Each row was made from one path, in order. Every step used is in the known rows, and no mark comes twice. Write each row's path.
Known rows
zaretip -> tamubep: [ 1.64  0.24  1.70 -0.08 -1.23 -0.95 -1.39 -1.19 -0.13 -1.25 -0.30 -0.36
  0.48  2.54  0.70 -1.24  0.10  1.67  0.20  0.06  0.82 -0.19  1.51  1.51]
sosi -> mitos -> nulu -> zaretip -> tamubep: [ 4.73  0.20  2.18 -2.54  1.19 -4.02 -0.50 -2.36 -0.98 -1.77 -0.55  0.38
  4.85  0.45 -0.98  0.53 -1.61  1.27 -2.57  0.22 -2.46 -0.01  0.42  1.69]
delu -> tisa: [-0.84  1.75 -1.27  0.14  0.39  3.21 -1.46 -0.35  0.93  0.53  1.17  0.03
  0.09  0.07  2.19  0.24  0.57 -0.75  1.73 -0.30  0.65  0.08 -0.43  0.36]
tamubep -> zaretip: [-0.75  0.51 -0.08 -1.96 -2.94 -1.43 -2.16  0.93 -0.15 -1.23  0.90 -0.05
 -2.53 -0.03 -2.12 -0.48 -1.02  0.61 -0.49  0.27  1.09  0.42 -1.51  0.91]
tamubep -> nulu -> zaretip: [ 3.58 -0.69 -1.33 -0.79 -0.55 -1.82 -1.04  3.39 -0.08 -1.16  1.19  0.01
 -2.54 -1.44 -1.27  0.17 -1.86 -0.59  1.01 -0.41 -0.12 -0.31 -1.91  0.68]
tamubep -> nulu: [ 1.43  0.17 -1.68  0.22 -0.23  0.36 -1.74  2.96  0.26  0.12  0.58  0.39
 -1.79 -1.00 -1.19  0.24 -1.48  0.29  1.02 -0.48  0.97  0.24 -1.49  0.69]
delu -> tisa -> nulu -> zaretip: [ 3.67  0.68 -2.26 -1.40 -2.83 -1.20  0.29 -0.31  0.59  0.62  2.19  1.10
  1.38  0.14  5.50  0.85  0.85 -2.13  0.94  0.52 -0.84 -0.56 -0.64  0.83]
zaretip -> nulu: [ 2.50  0.06  0.64 -0.16  1.14 -1.20  0.47  1.44  0.22  0.32  0.15  0.13
 -0.31  2.15  0.78 -0.73  0.65  0.93  2.11  0.11  1.04  0.00 -1.98  1.53]
nulu -> zaretip -> delu -> tisa: [ 2.74 -0.18 -0.09 -1.63 -2.53  0.95  1.15 -2.15  0.94 -0.37  1.96 -0.46
 -2.17  0.51  1.58 -1.31  0.17 -2.96  3.78  0.07  0.88  0.15  0.33  1.43]
tamubep -> nulu -> tisa: [ 0.68 -0.11 -1.73 -0.68 -1.78 -2.90 -0.65  2.58  0.32  0.54  0.03  0.87
 -3.25 -0.68 -0.42  0.52 -2.66 -2.25  1.48  0.17  0.46  0.06 -2.13  0.63]
tisa -> nulu: [ 2.28 -0.16 -1.17 -0.77 -2.44 -2.27  0.87 -0.54 -0.10  1.38  0.43  1.43
  1.98  0.61  2.85  0.58  0.81 -0.27 -0.61  0.63 -0.39 -0.20 -0.16  0.41]
sosi -> mitos: [ 0.46  1.01  0.81 -0.18  3.17  0.72 -1.48 -0.87 -0.16  0.22  0.93 -0.04
  2.84 -2.17 -3.27  0.92 -0.32 -0.49 -1.40 -0.46 -0.77  0.60 -0.82  0.42]
mitos -> nulu -> tamubep -> zaretip -> delu: [ 3.70 -1.99 -0.34 -3.73 -3.57 -5.10  1.36 -3.18  0.00 -1.94 -0.71  1.20
 -1.36  1.51 -1.76 -1.68 -1.66 -0.77  0.37  1.05  0.46  0.13  1.10  2.68]
sosi -> mitos -> tisa: [-0.50  1.54 -0.38 -0.70  2.41 -2.06 -0.29 -0.24 -0.37  0.73 -0.25  0.39
  3.38 -0.28 -2.31  1.06 -1.50 -1.84 -3.08 -0.30 -1.59  1.28 -0.39  0.03]
sosi -> mitos -> tisa -> nulu -> tamubep: [ 3.75 -0.30 -2.06 -0.44  1.55 -6.09  2.13 -1.83 -0.33  0.18  0.03  2.05
  5.78  0.07  0.39  1.47 -0.77 -3.25 -4.10  0.51 -3.07  0.23  1.02  1.30]
tisa -> nulu -> tamubep -> zaretip: [ 3.67 -1.25 -1.92 -2.20 -3.76 -4.99 -0.53 -0.29 -0.06 -1.71  1.17  1.47
  0.24  0.51  0.42 -0.20 -0.46 -1.09 -1.30  0.92 -0.20 -0.63  0.05  2.15]
zaretip -> delu -> tisa -> nulu: [ 3.10  0.33 -1.40 -1.43 -4.61  0.32  0.86 -2.99  1.27  2.31  1.81  1.32
  0.17  1.98  4.58 -0.72  1.81 -2.19  3.42  0.57  1.67  0.48  0.36  1.87]
delu -> tisa -> nulu: [ 1.19  1.47 -2.34 -0.58 -2.60  0.86 -0.42 -0.89  0.91  2.00  1.67  1.45
  2.14  0.59  5.47  0.97  1.47 -1.02  1.10  0.40  0.34 -0.01 -0.62  0.79]
nulu -> tisa -> delu: [ 2.16 -1.95 -0.60 -0.41 -1.27 -4.55  2.28 -2.00  0.12  1.33  0.40 -0.03
 -1.98  0.51  1.10  0.02 -2.33 -3.97  0.37  0.97 -0.48 -0.56  0.59 -1.26]
mitos -> sosi: [-1.49  0.65 -1.52 -0.42 -0.34 -1.33  1.98  0.73  0.77  0.73 -0.42  0.65
  0.97  0.46  2.83 -0.20  0.85  0.85 -1.59  0.10 -1.28  0.34  0.78  0.13]
nulu -> zaretip: [ 2.45 -0.83  0.09 -0.85 -0.28 -1.97  0.55  0.48 -0.36 -1.38  0.56 -0.28
 -0.60 -0.57  0.14 -0.01 -0.93 -1.11  0.09  0.07 -1.08 -0.49 -0.20 -0.09]
mitos -> tisa -> nulu -> tamubep -> zaretip: [ 2.71 -0.59 -3.09 -2.22 -4.53 -8.04  1.01  0.02 -0.33 -1.36  0.07  2.07
  0.44  2.12  1.60 -0.02 -1.68 -2.25 -2.98  1.21 -1.13 -0.04  0.59  1.68]

Write each row's path
[ 3.81 -0.77  2.03 -0.83 -1.45 -2.87 -0.36 -0.82 -0.59 -2.52  0.23 -0.60
 -0.07  1.96  0.81 -1.29 -0.59  0.72  0.14  0.22 -0.40 -0.77  1.33  1.40]  nulu -> zaretip -> tamubep
[ 6.18 -2.14  0.07 -2.36 -5.13 -4.80  2.99 -2.44  0.04  0.27  1.19  0.86
 -0.33  1.37  2.37 -0.88  0.11 -2.71  1.73  1.06 -0.16 -0.21  0.72  1.35]  tisa -> nulu -> zaretip -> delu
[ 2.95  0.02 -3.23  0.44 -0.10 -0.58  0.01 -1.61  0.88  0.15  1.50  1.52
  3.08  0.27  4.86  0.77  1.36 -2.28  0.81  0.46 -0.87 -0.95  0.97  1.71]  delu -> tisa -> nulu -> tamubep
[ 4.26 -1.12 -1.14 -1.54 -3.25 -4.33  1.90  0.04 -0.29  0.24  0.99  1.03
  1.27  0.18  2.90  0.72  0.00 -1.33 -0.56  0.77 -1.79 -0.70 -0.09  0.44]  tisa -> nulu -> zaretip
[ 4.67 -1.81  0.08 -0.16 -0.39 -5.60  2.96 -0.83  0.40  1.69  0.51  0.15
 -2.17  2.56  2.04 -0.61 -1.85 -3.20  2.36  1.27  0.46 -0.50 -1.43  0.28]  zaretip -> nulu -> tisa -> delu
[ 1.58  1.34 -1.55 -1.40 -0.30 -4.45  1.30 -0.71 -0.35  1.99  0.14  1.85
  5.08  0.37  0.61  1.67 -0.83 -1.96 -3.67  0.46 -1.95  1.10 -0.48  0.52]  sosi -> mitos -> tisa -> nulu
[ 4.68 -1.17 -2.14 -0.49 -2.68 -1.08  1.62 -3.82  1.27  0.53  1.65  1.36
  1.16  1.53  4.24 -0.77  1.84 -3.55  2.91  0.71  0.48 -0.45  1.77  2.64]  zaretip -> delu -> tisa -> nulu -> tamubep
[ 4.43 -1.27 -0.34  0.71  3.08 -2.66  0.60  0.36  0.18 -1.59 -0.01  0.36
  0.62  1.80  0.15 -1.01  0.61 -0.49  1.79  0.24 -0.08 -0.86 -0.30  2.33]  zaretip -> nulu -> tamubep
[ 3.28 -2.13  0.25 -2.20 -3.38 -3.22 -0.11 -2.15  0.37 -2.61  0.82 -0.08
 -3.42  0.93 -3.22 -2.45 -0.88 -1.73  1.38  0.62  1.61 -0.01  1.03  2.83]  nulu -> tamubep -> zaretip -> delu
[ 2.41 -0.06 -0.79 -3.19  2.02 -3.69 -1.56 -1.38 -0.57 -1.94 -0.02  1.10
  3.54 -1.54 -4.32  0.91 -2.13 -0.01 -3.78  0.32 -1.79  0.28 -0.73  2.16]  sosi -> mitos -> nulu -> tamubep -> zaretip
[ 2.68  0.26  0.34 -0.15 -1.81 -0.42 -2.93  1.35  0.00 -1.07  0.30  0.08
 -1.20  1.61 -0.62 -1.03 -1.27  1.98  1.46 -0.42  1.87  0.07 -0.08  1.98]  zaretip -> tamubep -> nulu
[ 2.02 -0.94 -1.26 -2.79 -1.30 -4.42 -0.32 -0.74 -0.37 -2.30 -0.85  1.39
  0.15  0.49 -0.95 -0.09 -1.83  0.32 -1.98  0.81 -1.02 -0.38  0.03  1.78]  mitos -> nulu -> tamubep -> zaretip
[ 1.95  0.46  0.52 -2.31 -1.89 -2.12 -1.80  2.36  0.18 -0.66  0.91  0.24
 -2.85  2.08 -1.18 -1.29 -0.38  1.22  1.76  0.44  2.14  0.45 -3.40  2.28]  tamubep -> zaretip -> nulu
[ 4.86  0.70 -0.54 -1.31 -3.89 -2.02 -0.35 -1.55  0.43 -0.74  2.03  0.71
  1.95  2.44  6.23 -0.32  0.78 -0.51  1.34  0.60 -0.01 -0.86  0.66  2.32]  delu -> tisa -> nulu -> zaretip -> tamubep
[ 3.87 -1.37 -0.17 -2.48 -3.45 -6.47  0.42 -0.16  0.20  0.68  1.39  0.09
 -4.60  2.36 -0.20 -1.20 -2.96 -2.49  2.19  1.43  1.68 -0.04 -2.98  1.17]  tamubep -> zaretip -> nulu -> tisa -> delu
[ 5.72 -2.37 -0.80 -2.71 -5.94 -5.34  0.37 -2.98  0.24 -1.46  1.25  1.35
 -1.40  1.51 -0.31 -1.65 -0.01 -2.17  1.23  1.19  1.09 -0.09  0.87  3.08]  tisa -> nulu -> tamubep -> zaretip -> delu
[ 4.98 -1.84 -0.12 -0.20 -3.20 -4.94 -0.18 -0.82  0.10  0.29  0.63  0.00
 -3.03  1.93  0.45 -1.18 -3.78 -2.04  1.70  0.61  1.44 -0.41  0.48  0.79]  zaretip -> tamubep -> nulu -> tisa -> delu
[ 5.28 -1.80 -0.13 -1.62 -3.26 -2.20  0.33  0.98  0.36 -0.79  1.27 -0.01
 -4.38 -0.10 -1.97 -1.41 -1.69 -1.80  3.45 -0.06  1.29  0.26 -0.80  1.54]  tamubep -> nulu -> zaretip -> delu
[ 5.91 -0.72 -0.07 -2.91 -3.19 -6.83  3.88 -2.56 -0.22  0.93  0.99  1.44
  2.72  0.98 -0.26  0.05 -1.29 -3.90 -1.20  0.83 -1.89  1.05  0.33  1.44]  sosi -> mitos -> tisa -> nulu -> zaretip -> delu
[ 1.59  0.38 -0.19 -2.77 -3.06 -5.50 -0.45  2.35  0.08 -0.54  0.54  0.67
 -4.18  2.33 -0.46 -0.84 -1.98 -1.15  2.54  1.11  1.46  0.33 -4.31  2.35]  tamubep -> zaretip -> nulu -> tisa
[ 4.32 -0.11 -1.51 -1.34 -2.87  1.08 -0.42  0.75  1.34 -0.12  2.62 -0.01
 -4.03 -0.46  0.37 -0.99 -1.34 -2.58  4.87 -0.37  1.85  0.38 -1.03  2.00]  tamubep -> nulu -> zaretip -> delu -> tisa
